Each row comes from the steps of one walk. Every step used is in the known rows, and no mark comes twice. Write the walk behind each row, first mark first.
Known rows:
F, K, Q, D: [-0.06 -0.27  0.40  0.03  0.19 -0.27 -0.03 -0.19  0.40  0.31  0.11 -0.09
 -0.68  0.16 -0.02 -0.09 -0.12 -0.32 -0.45 -0.12  0.57 -0.10  0.21 -0.58]
F, A: [-0.17  0.02 -0.15 -0.30  0.01  0.20 -0.06 -0.06 -0.10 -0.02 -0.33  0.21
  0.20  0.25 -0.06 -0.09 -0.27 -0.13  0.09  0.17 -0.30  0.15  0.04 -0.06]
K, F: [ 0.10  0.05  0.26  0.15 -0.27  0.12 -0.06  0.30  0.36 -0.02 -0.31  0.12
  0.11  0.45  0.29 -0.08 -0.19 -0.09  0.04 -0.01  0.23 -0.19  0.21  0.29]
K, E, A, F: [ 0.54  0.30 -0.01  0.69 -0.08  0.11  0.03  0.10 -0.06  0.14 -0.10 -0.07
  0.48  0.26 -0.02 -0.26  0.41 -0.15  0.39  0.45 -0.19  0.14  0.33  0.47]
D, W: [ 0.04 -0.11 -0.11  0.13  0.06 -0.12  0.34 -0.05 -0.24 -0.30 -0.12 -0.42
  0.02 -0.19  0.23 -0.02 -0.29  0.13  0.14 -0.03 -0.44  0.09 -0.20 -0.01]
W, K, J: [-0.56 -0.01 -0.45 -0.40 -0.24 -0.06  0.13  0.18 -0.48 -0.12 -0.44  0.15
  0.06 -0.52  0.08 -0.09 -0.09  0.08 -0.52 -0.25 -0.28  0.09 -0.27  0.29]
E, K: [-0.01 -0.21 -0.12 -0.30 -0.20  0.15 -0.08 -0.03 -0.20 -0.07  0.25 -0.07
  0.05 -0.04 -0.19 -0.01  0.03  0.04 -0.05 -0.72 -0.28 -0.29 -0.13  0.02]
A, E, K: [-0.05 -0.15  0.04 -0.25 -0.19 -0.02 -0.24 -0.26  0.08 -0.09  0.56  0.04
  0.30  0.02 -0.26  0.00  0.33  0.44  0.36 -0.34 -0.29 -0.39 -0.08 -0.09]
J, K, F, A, E: [-0.14  0.48  0.15 -0.01  0.14  0.20 -0.19  0.07  0.59  0.04  0.38  0.25
  0.23  0.13  0.14  0.20 -0.07 -0.07  0.18  0.35  0.30 -0.07 -0.24  0.29]
A, E, K, J: [-0.19 -0.06 -0.06 -0.25 -0.24  0.02 -0.29 -0.06  0.02 -0.16  0.36  0.21
  0.16 -0.11 -0.16 -0.20  0.36  0.28  0.25 -0.31 -0.32 -0.28 -0.16  0.10]
W, K: [-0.36 -0.10 -0.32 -0.40 -0.17 -0.12  0.20 -0.04 -0.40 -0.04 -0.19 -0.08
  0.23 -0.35 -0.07  0.17 -0.13  0.29 -0.38 -0.26 -0.21 -0.06 -0.16  0.07]
K, Q, D: [ 0.05 -0.53  0.23  0.07  0.10 -0.01 -0.15  0.13  0.30  0.23 -0.16 -0.10
 -0.65  0.20  0.05  0.02 -0.03 -0.20 -0.48  0.15  0.21  0.04  0.37 -0.16]
Q, D, W, K: [ 0.09 -0.33 -0.40  0.13  0.29  0.21  0.35 -0.24 -0.54 -0.03 -0.07 -0.15
 -0.49 -0.44 -0.01  0.43 -0.12  0.26 -0.11  0.29 -0.32  0.31 -0.19 -0.29]
A, E, K, F: [ 0.09  0.02  0.19 -0.11 -0.23  0.12 -0.37 -0.03  0.24 -0.07  0.47  0.20
  0.25  0.18 -0.13  0.10  0.31  0.44  0.41 -0.25  0.11 -0.39  0.03  0.01]
F, K, E: [-0.07  0.13  0.06  0.33 -0.07 -0.14 -0.03 -0.19  0.11  0.21  0.19 -0.08
  0.12  0.25  0.07 -0.38  0.10 -0.21 -0.04 -0.11  0.10 -0.30  0.07 -0.09]
F, K: [-0.16  0.03  0.23 -0.10 -0.08 -0.33  0.19 -0.33  0.23  0.08  0.12 -0.11
 -0.02  0.12  0.02 -0.28 -0.21 -0.25 -0.09 -0.37  0.14 -0.30 -0.08 -0.34]
J, K: [-0.19  0.15  0.02 -0.11  0.04 -0.10  0.19 -0.08  0.39  0.03  0.42 -0.23
  0.18 -0.16  0.16 -0.01 -0.12 -0.25 -0.17 -0.10 -0.17 -0.22 -0.40  0.36]
R, F: [-0.26 -0.11  0.03 -0.34 -0.21 -0.45 -0.16  0.34  0.19 -0.04  0.10  0.07
 -0.02  0.37  0.38 -0.37  0.07 -0.21 -0.25 -0.12  0.05 -0.23  0.08  0.05]
K, J: [-0.30 -0.07 -0.13 -0.11 -0.31 -0.01  0.07  0.26  0.00 -0.13 -0.48  0.15
 -0.03 -0.03  0.27 -0.54 -0.08 -0.34 -0.20 -0.12 -0.42 -0.02 -0.12  0.38]
E, K, J: [-0.19 -0.13 -0.24 -0.29 -0.27  0.24 -0.13  0.18 -0.25 -0.15  0.01  0.17
 -0.12 -0.20 -0.07 -0.25  0.08 -0.19 -0.19 -0.69 -0.33 -0.15 -0.25  0.21]
A, F, K: [-0.02  0.17  0.37  0.18  0.22 -0.28  0.26 -0.10  0.31 -0.12  0.30 -0.16
  0.30  0.23 -0.06 -0.08 -0.11  0.00  0.31  0.07  0.32 -0.04  0.13 -0.03]
W, D: [ 0.16 -0.42  0.13 -0.35 -0.05 -0.07  0.21  0.21  0.14 -0.15 -0.40 -0.37
  0.43  0.04  0.11  0.15 -0.16  0.22  0.32 -0.22 -0.44 -0.22 -0.04  0.33]
E, A, F, K, Q: [ 0.41  0.24  0.54  0.22  0.10 -0.38  0.24 -0.11  0.28  0.11 -0.08 -0.16
 -0.01  0.06 -0.11 -0.13  0.04 -0.38  0.14  0.01  0.50  0.19  0.26 -0.19]
D, W, K, Q: [-0.27 -0.18 -0.23 -0.12  0.20 -0.29  0.19  0.13 -0.47 -0.24 -0.19 -0.47
 -0.19 -0.58  0.14  0.32 -0.28  0.39 -0.39 -0.15  0.00  0.23 -0.15 -0.10]

Which walk is each row?
[ 0.17 -0.49 -0.02 -0.03  0.20  0.22 -0.19  0.07 -0.16  0.01  0.28 -0.19
 -0.69 -0.18 -0.15  0.28  0.03  0.04 -0.28 -0.39  0.12  0.05  0.04 -0.29] => E, K, Q, D, W
[ 0.03  0.22  0.10  0.01 -0.10  0.35 -0.20  0.29  0.22  0.00 -0.43  0.41
  0.11  0.52  0.17  0.02 -0.31 -0.13  0.14  0.27  0.27  0.09  0.23  0.12] => K, F, A
[-0.27  0.10 -0.24 -0.40  0.00  0.29 -0.38 -0.11 -0.15 -0.11  0.08  0.49
  0.20  0.04 -0.27 -0.08  0.14  0.16  0.36  0.03 -0.28  0.07 -0.14 -0.11] => F, A, E, K, J
[ 0.41 -0.11 -0.49  0.48  0.25  0.33  0.28 -0.24 -0.65  0.12 -0.16 -0.11
 -0.46 -0.45 -0.08  0.35  0.14  0.10 -0.01  0.48 -0.33  0.42 -0.11 -0.20] => Q, D, W, K, E, A
[-0.26  0.03 -0.51  0.05 -0.17  0.07 -0.02  0.10 -0.50  0.11 -0.13 -0.05
  0.38 -0.22 -0.02  0.06  0.16  0.33 -0.32 -0.02 -0.25 -0.06 -0.01  0.34] => W, K, E
[ 0.24  0.40 -0.12  0.39 -0.03  0.08  0.06 -0.04  0.20  0.26  0.34 -0.15
  0.25 -0.13  0.09 -0.14  0.26 -0.43 -0.03  0.17 -0.19 -0.07 -0.26  0.51] => J, K, E, A
[ 0.14 -0.12 -0.39  0.19  0.41  0.48  0.16 -0.09 -0.48 -0.04 -0.25  0.14
 -0.54 -0.28 -0.02  0.56 -0.21  0.22  0.02  0.54 -0.01  0.48 -0.09 -0.31] => Q, D, W, K, F, A
[-0.11  0.43  0.10 -0.01  0.14  0.27 -0.09  0.18  0.48  0.05  0.18  0.19
  0.11  0.13  0.17  0.17 -0.25 -0.30 -0.01  0.22  0.30  0.00 -0.25  0.35] => J, K, F, A
[ 0.20  0.23 -0.40  0.42  0.21 -0.03  0.33  0.03 -0.71 -0.20 -0.09 -0.35
  0.26 -0.53  0.01  0.28  0.07  0.39  0.19  0.28 -0.21  0.41 -0.14  0.19] => D, W, K, E, A, F
[ 0.10 -0.33  0.09 -0.04  0.18  0.02 -0.32 -0.15  0.03 -0.07  0.58 -0.09
 -0.31 -0.13 -0.23  0.24  0.33  0.49  0.17 -0.08  0.02 -0.09  0.06 -0.34] => A, E, K, Q, D, W
[-0.17 -0.03 -0.01 -0.43  0.09  0.15 -0.50 -0.07  0.05 -0.02  0.19  0.30
  0.11  0.17 -0.33  0.10  0.10  0.28  0.20  0.01  0.03  0.03  0.10 -0.28] => F, A, E, K, Q
[ 0.44  0.18 -0.13  0.52 -0.29  0.11 -0.03  0.00 -0.12  0.23 -0.25 -0.05
  0.29  0.20  0.06 -0.39  0.36 -0.30  0.13  0.18 -0.37 -0.01  0.19  0.32] => K, E, A
[-0.29  0.25 -0.20 -0.30 -0.06  0.15 -0.18  0.11 -0.18 -0.04 -0.24  0.40
  0.27 -0.07 -0.06  0.38 -0.10  0.49  0.00  0.19  0.28  0.08  0.00  0.02] => W, K, F, A, E
[ 0.14 -0.04  0.08 -0.06 -0.26  0.32 -0.21  0.23  0.02 -0.07  0.16  0.13
 -0.03  0.20 -0.04  0.11 -0.02  0.01  0.03 -0.59  0.18 -0.29  0.00  0.14] => E, K, F
[-0.36  0.10  0.09 -0.10 -0.14 -0.27  0.14 -0.10  0.17  0.00 -0.14  0.10
 -0.19 -0.03  0.15 -0.53 -0.16 -0.45 -0.25 -0.33  0.07 -0.16 -0.22 -0.14] => F, K, J
[-0.17  0.08 -0.04 -0.29  0.03  0.07 -0.21 -0.23  0.07 -0.06 -0.04  0.33
  0.39  0.28 -0.14 -0.06 -0.02  0.24  0.42  0.39 -0.29  0.07  0.08 -0.15] => F, A, E
[ 0.07 -0.06  0.52  0.29  0.44 -0.22  0.09 -0.01  0.45  0.06  0.30 -0.14
 -0.24  0.26 -0.12  0.07 -0.04 -0.07  0.04  0.26  0.68  0.10  0.36 -0.21] => A, F, K, Q, D
[-0.27 -0.40 -0.16 -0.26  0.10 -0.06 -0.03  0.09 -0.22  0.18 -0.20 -0.08
 -0.45 -0.34 -0.11  0.34 -0.05  0.20 -0.73 -0.03  0.24  0.11  0.11 -0.15] => W, K, Q, D
[ 0.01  0.26  0.19  0.01 -0.08  0.28 -0.34  0.16  0.36 -0.03 -0.21  0.46
  0.26  0.52  0.07  0.04 -0.09  0.15  0.40  0.43  0.27  0.00  0.23  0.06] => K, F, A, E
[-0.21 -0.07 -0.40 -0.11  0.11 -0.18  0.40 -0.07 -0.63 -0.30 -0.17 -0.38
  0.05 -0.61  0.12  0.28 -0.28  0.42 -0.12 -0.10 -0.34  0.17 -0.35 -0.05] => D, W, K
[ 0.51  0.21  0.27  0.22 -0.07 -0.13  0.35 -0.09  0.05 -0.03 -0.19 -0.09
  0.33  0.09 -0.08 -0.11  0.09 -0.25  0.40  0.18 -0.09  0.23  0.18  0.17] => E, A, F
[ 0.14 -0.50  0.15  0.23  0.29 -0.03 -0.02  0.13  0.09  0.06 -0.15 -0.28
 -0.75 -0.02  0.13  0.14 -0.12 -0.06 -0.37  0.25  0.15  0.23  0.25 -0.25] => K, Q, D, W
[ 0.55  0.12  0.50  0.36  0.22 -0.20  0.25 -0.20  0.25  0.19 -0.02 -0.07
 -0.30  0.06 -0.18  0.01  0.11 -0.40  0.14  0.25  0.50  0.30  0.29 -0.34] => E, A, F, K, Q, D
[ 0.46  0.34  0.40  0.22  0.02 -0.27  0.41 -0.27  0.15  0.04 -0.03 -0.09
  0.21  0.05 -0.14 -0.13  0.04 -0.35  0.37  0.06  0.21  0.17  0.09 -0.14] => E, A, F, K
[-0.01  0.29  0.09  0.07 -0.16 -0.52 -0.22  0.13  0.18  0.23  0.26  0.14
 -0.12  0.33  0.25 -0.49  0.35 -0.45 -0.15 -0.09  0.41 -0.20  0.11 -0.22] => R, F, K, E, A
